Each row was made from one small tree. Brackets hold a mark, then the marks that hang from it, in alphabetical order. Every link used is in the known rows. Write each row's tree.
In the rows, zero is written as 128.
Known rows
{nuna {pegis ratab}}: [149 117 132 126 147 102 131 117 124 137 121 165 148 110 101 162 116 108
 130  95 118 166  99 163 109 134 127]
{kiza padek pegis}: [124 118 100 117 128 113 109 119 139 116 138 120 149  95 124 129 137 150
 153 131 128 148 101 126 145  86  81]
{nuna {pegis {kiza padek} ratab}}: [120 103 139 143 157 113 107 108 136 136 126 158 146  99  95 144 113  99
 114  63 125 178  82 150 116 128 113]
{kiza {pegis nuna {ratab padek}}}: [134 103 100 115 124 134 111 149 133 161  94 155 121  92 103 143 120 132
 144 127 116 164 107 143 103 138 117]
{kiza {padek pazule {ratab pegis} vanep}}: [105 154 119 136 102 113 131 175 159 132  72 176 119 148 180 161 151 130
 105 106 111 121  98 128 130 117  39]
{zave vanep}: [153 134 103 139 125 125 139 144 156 142 143 116 123 124 118 125 114 139
 171  85 137 107 140 139  91 133 125]
{nuna {pegis kiza {ratab {padek pazule}}}}: [124 108 121 139 150 120 107 112 123 154  98 177 118 121 110 163 108 101
 113  64 110 181  81 158 101 135 135]
{ratab padek pegis}: [125 149 117 153  91 190  93 124  94 153  83 171  76 129 148 153 147 135
 178 130  95 139 124  93 102  92  96]
{kiza padek}: [122 137 141 138 123 129 109 126 140 120 142 120 133 111 131 128 126 132
 135 115 145 123 124 118 146 112  98]
{kiza padek {pegis nuna ratab}}: [126 108 117 117 120 122 106 149 156 140 122 135 146  74  98 130 124 131
 138 117 139 160 102 134 124 127  87]
{pegis {kiza {padek vanep}} nuna ratab}: [ 85  93 161 155 134 143  97 169 170 169 103 146 124  85 100 119 102  95
  78  59 152 156 102 128 114 172  90]
{pegis nuna {ratab {padek kiza}}}: [134 121 150 149 121 157 104 164 122 180  73 177 106 105 113 149  89 106
 117 110 134 150 136 139  84 184 123]
{padek pazule ratab vanep}: [108 144  97 119 126  80 164 196 164 148  40 194 115 180 196 177 140 127
  71 107  94 115  94 163 119 153  68]
{kiza {padek pazule} {pegis nuna ratab}}: [124 119 105 105  99 109 115 161 165 138 107 144 136 100 109 140 126 129
 115 112 138 163  95 148 116 136 100]
{pozom {zave vanep}}: [113 125  99 161 116 131 161 134 115 147 130 110 132 131 150 127 108 134
 168  91 171 110 104 144  70 120 122]
{padek {kiza pegis} pazule ratab vanep}: [101 136  75 121 139  63 172 187 137 138  13 219 152 181 209 177 121 133
  67 127  76 146  87 172  97 144  29]
{kiza {padek pazule vanep} pegis}: [111 129  78 111 112  78 128 148 155 127 109 138 143 122 156 162 136 151
 123 112 122 145  85 147 143  86  55]
{pegis {kiza padek} nuna}: [ 62 115 156 170 131 146  83 132 156 118 115 118 128 103  88  94 117 123
  98  78 170 154 124  99 130 159 120]
{ratab padek}: [132 135 116 143 128 153  96 123 105 156 100 150  88 131 146 156 114 136
 156 121 114 127 127 124 122 117 129]
{kiza {padek pazule vanep} {pegis nuna}}: [ 95 134  91 124 103  78 120 159 163 121  95 138 147 113 133 155 132 155
 117 107 143 152  99 140 136 115  63]
{deta {padek kiza pazule ratab vanep}}: [125 148 139 124 110  89 159 175 144 135  53 184 114 198 152 163  83 164
  76  90 111  92  94 136 104 149  45]
{kiza pegis}: [129 109  87 107 133 111 129 122 127 124 125 128 144 111 120 128 139 146
 148 143 110 153 104 135 128 102 111]
{padek {ratab {pegis nuna}} vanep}: [ 94 139 125 151 121 122 142 188 148 142  39 197 122 137 164 157 157 134
 114 120  96 125 112 119 112 143  35]
{padek kiza pazule {ratab pegis} vanep}: [ 96 158 105 144 109  99 168 191 130 139   4 234 134 192 215 174 137 120
  71 123  75 138 101 146  84 144  19]
{padek {kiza {pegis nuna ratab}}}: [125 114 119 132 137 118 132 139 113 135  89 163 163 113 123 129  99 122
 114 139 119 167 124 144  90 147  93]

Write each row's tree
[ 81 136 131 176  96 202  71 127 107 151  67 168  72 118 119 128 140 131
 154 101 116 160 123  78  94 123 106]
{ratab padek {pegis kiza nuna}}
[122  98 133 137 159 113 117 109 129 140 119 162 144 107  95 144 114  98
 110  70 118 180  85 153 108 136 128]
{nuna {pegis kiza ratab}}
[124 144 153 140 113 119 147 164 128 135  60 186 118 171 141 152  97 165
 109 102 103  95 100 108 102 127  17]
{deta {padek kiza {ratab pegis} vanep}}
[ 74 132 150 166  93 175  91 132 135 119 101 143 118 108 103 101 154 123
 129 101 139 158 121  76 109 125  90]
{ratab {pegis {kiza padek} nuna}}
[ 82 115 130 141 139 139 107 136 156 128 103 144 115 139 140 111 131 113
  83  84 125 143  92 120 131 139 106]
{pegis {kiza {padek pazule ratab}}}
[ 88 145 130 169 132 118 149 183 122 135  15 221 148 149 181 157 130 127
  97 128  92 139 123 122  90 150   7]
{padek kiza {ratab {pegis nuna}} vanep}
[ 93  92 142 157 139 159  89 167 145 194  71 168  91  96 110 138  95  98
  92  64 130 159 104 131  97 176 113]
{pegis kiza nuna {ratab {padek vanep}}}
[ 93 124 102 147 160  82 153 178 130 135  25 206 166 138 175 160 116 142
  94 133  93 147 108 150 104 150  17]
{padek {kiza {pegis nuna}} ratab vanep}
[ 79 117 124 145 132 121 109 136 154 135 116 130 121 131 144 125 122 117
  85  72 135 141  93 125 139 120  91]
{pegis {kiza {padek pazule vanep}}}
[ 96  87 157 144 135 157 104 159 156 167 103 146 116  96  83 103 106  89
  79  76 142 164 110 128  98 189 138]
{pegis kiza nuna ratab}
[118 164 109 154  79 173 107 132  87 148  51 197  85 163 174 162 130 127
 143 130  92 150 123 110  77 107  90]
{ratab {padek kiza pazule} pegis}
[ 76 128 144 162  95 176 100 133 129 123  95 146 116 117 101 100 153 122
 126 108 128 161 123  82 100 132 106]
{ratab {pegis kiza nuna}}
[107 144 147 148 116 148 107 151 148 117  94 158 125 118 136 127 150 132
 133 121 129 127 120 103 129 132  70]
{kiza {padek {ratab {pegis nuna}}}}
[ 54 123 142 166 119 122  96 152 167 127  94 130 126 120 111 117 116 124
  77  64 164 153 114 114 128 160 102]
{pegis {kiza {padek pazule vanep}} nuna}
[ 91 127 138 153 103 175 101 120 126 125 116 142 115 117 126 106 156 118
 135 108 116 152 107  83 116  96  83]
{ratab {pegis {kiza padek}}}
[120 102 123 146 161 114 107 114 121 159  99 177 124 109 113 168 105 105
 121  61 108 177  80 156 107 127 110]
{nuna {pegis kiza {ratab {padek vanep}}}}
[ 96 142 106 151  85 188  89 128 107 157  66 177  62 152 155 144 146 121
 137 100  93 156 102  98  93 104 110]
{ratab {padek pazule} {pegis kiza}}
[130 143 135 111 104  93 154 179 162 141  70 167  95 189 140 164 102 167
  87  85 114  82  87 132 120 143  65]
{deta {padek pazule ratab vanep}}
[119 141 112 160 138 128 112 137  93 162  69 177 109 139 180 179  94 137
 136 115 108 130 126 136 112 115  71]
{ratab {padek kiza vanep}}
[ 96 118 133 153 164 106 105 100 132 107 113 156 150 117 104 138 127 122
 118  72 127 171  91 134 128 123 109]
{nuna {pegis {kiza {padek ratab}}}}
[134 148 149 119 107 112 150 158 138 124  66 174 109 198 131 140  86 159
  84 103 117  98 103 127  98 157  83]
{deta {padek kiza pazule ratab}}
